Each row was made from one path, in order. Every step used is in the known rows, and no mark comes twice. Write each row's path.
Known rows
Q, F, C, X: .14; .07; -.13; .09; .25; -.46; .02; -.23; -.11; .19; -.09; -.16; .15; .14; -.23; .19; -.22
L, X, Q, F, C: .21; .08; -.24; .07; .09; -.15; -.04; -.35; -.25; .05; -.15; -.21; .17; -.03; -.24; .24; -.07
C, F, Q, X: -.08; -.09; -.18; -.01; .20; -.32; .00; -.27; -.37; .01; -.07; -.25; .05; .28; -.23; .23; -.10
X, L, F: .28; .03; -.08; .19; -.06; -.29; -.03; -.28; -.12; -.15; .02; -.26; .27; -.02; -.08; -.02; .04
Q, X, L, F: .22; -.01; -.21; .17; -.05; -.26; .02; -.50; -.19; -.15; -.10; -.20; .37; .08; -.07; -.01; .02
H, F, C, X: .16; -.02; -.15; -.04; .29; -.36; .18; -.14; -.21; .12; .10; -.09; .34; .13; -.26; .22; -.22
Q, F: .23; -.05; -.02; .12; .10; -.41; -.07; -.23; -.25; .04; -.05; -.13; .09; .06; -.15; -.04; -.11
L, F: .19; -.10; .03; .07; -.04; -.27; -.05; -.22; -.26; -.07; .05; -.11; .17; .10; -.07; -.04; -.08
C, F, L: .08; .19; .02; .02; .23; -.32; -.11; .01; -.30; -.04; .04; -.37; -.19; .12; -.16; .22; -.13
Q, X, L: .20; .16; -.27; .14; .08; -.26; .05; -.32; -.11; -.15; -.08; -.21; .29; .07; -.10; .15; -.03
L, X: .17; .02; -.10; -.04; .06; -.11; .05; -.16; -.21; -.20; -.02; -.09; .09; .20; -.21; .28; -.19
H, F, L, X: .24; -.03; -.17; -.13; .15; -.22; .04; -.14; -.37; -.16; .07; -.28; .14; .12; -.45; .16; -.17
Q, F, L, X: .22; .06; -.15; -.01; .10; -.32; -.13; -.22; -.27; -.10; -.12; -.36; -.05; .13; -.42; .13; -.18
Q, X, L, F, H: .22; .13; -.25; .04; -.04; -.42; .00; -.33; -.13; -.08; -.13; -.25; .31; .17; -.14; -.03; .03
X, Q, F, C: .20; .14; -.17; .14; .11; -.30; -.10; -.25; -.21; .16; -.07; -.24; .18; -.13; -.12; .08; .00
F, C, X, Q: .15; .25; -.26; .16; .19; -.20; .10; -.06; -.05; .00; -.10; -.25; .23; .03; -.04; .43; -.13
C, F: .09; .04; .07; .08; .20; -.25; .03; -.11; -.30; -.03; .03; -.11; -.05; .14; -.01; .21; -.12

Which path is each row?
.15; .30; -.23; .13; .22; -.33; .08; -.10; .09; -.02; -.01; -.30; .25; .07; -.17; .38; -.12 -> F, C, X, L
.31; .05; -.31; .03; .10; -.11; .08; -.15; -.37; -.22; -.04; -.38; .23; -.04; -.31; .23; -.08 -> H, F, L, X, Q
.16; .16; -.15; -.09; .08; -.18; -.09; -.03; -.21; -.22; .00; -.34; -.06; .18; -.36; .30; -.19 -> F, L, X
.22; .10; -.08; .07; .12; -.48; -.20; -.11; -.25; .03; -.04; -.38; -.05; .04; -.30; -.03; -.12 -> Q, F, L
.08; -.26; -.29; -.09; .13; -.39; .09; -.32; -.41; .01; .05; -.19; .38; .18; -.41; .01; -.10 -> H, F, Q, X
.13; -.22; -.16; -.08; .12; -.42; .04; -.09; -.35; .01; .16; -.25; .28; .09; -.40; .01; -.08 -> H, F, Q
.17; -.13; -.41; .03; .12; -.40; .11; -.37; -.28; -.07; .02; -.34; .49; .06; -.40; .05; .02 -> H, F, Q, X, L
.24; .02; -.09; -.06; .16; -.39; -.03; -.03; -.34; -.04; .16; -.31; .15; .03; -.32; .00; -.13 -> H, F, L
.25; .10; -.06; -.02; .11; -.58; -.08; -.06; -.19; .11; -.08; -.19; .04; .14; -.21; -.05; -.10 -> Q, F, H
-.01; -.06; -.27; -.05; .09; -.35; -.05; -.22; -.24; -.05; -.03; -.26; .18; .24; -.31; .16; -.11 -> F, Q, X
.01; -.23; -.23; -.01; -.04; -.34; -.07; -.39; -.32; -.04; -.05; -.24; .26; .25; -.29; -.02; -.06 -> L, F, Q, X
.08; -.01; .03; -.06; .01; -.28; -.13; -.21; -.22; .11; .16; -.13; .16; .08; -.19; .00; -.08 -> L, F, C
.31; .19; -.31; .34; .18; -.39; .01; -.13; -.17; -.08; -.31; -.49; .10; -.01; -.11; .22; -.14 -> C, X, Q, F, L
.30; .18; -.21; .17; .05; -.48; .11; -.11; .03; -.12; -.16; -.32; .27; .18; -.10; .15; -.06 -> C, X, L, F, H
.23; .25; -.29; .08; .04; -.07; -.05; -.05; -.21; -.28; -.13; -.44; .03; .03; -.22; .37; -.09 -> F, L, X, Q
.23; .19; -.24; .22; .24; -.47; .04; -.28; .01; .11; -.13; -.30; .25; .01; -.23; .22; -.10 -> Q, F, C, X, L
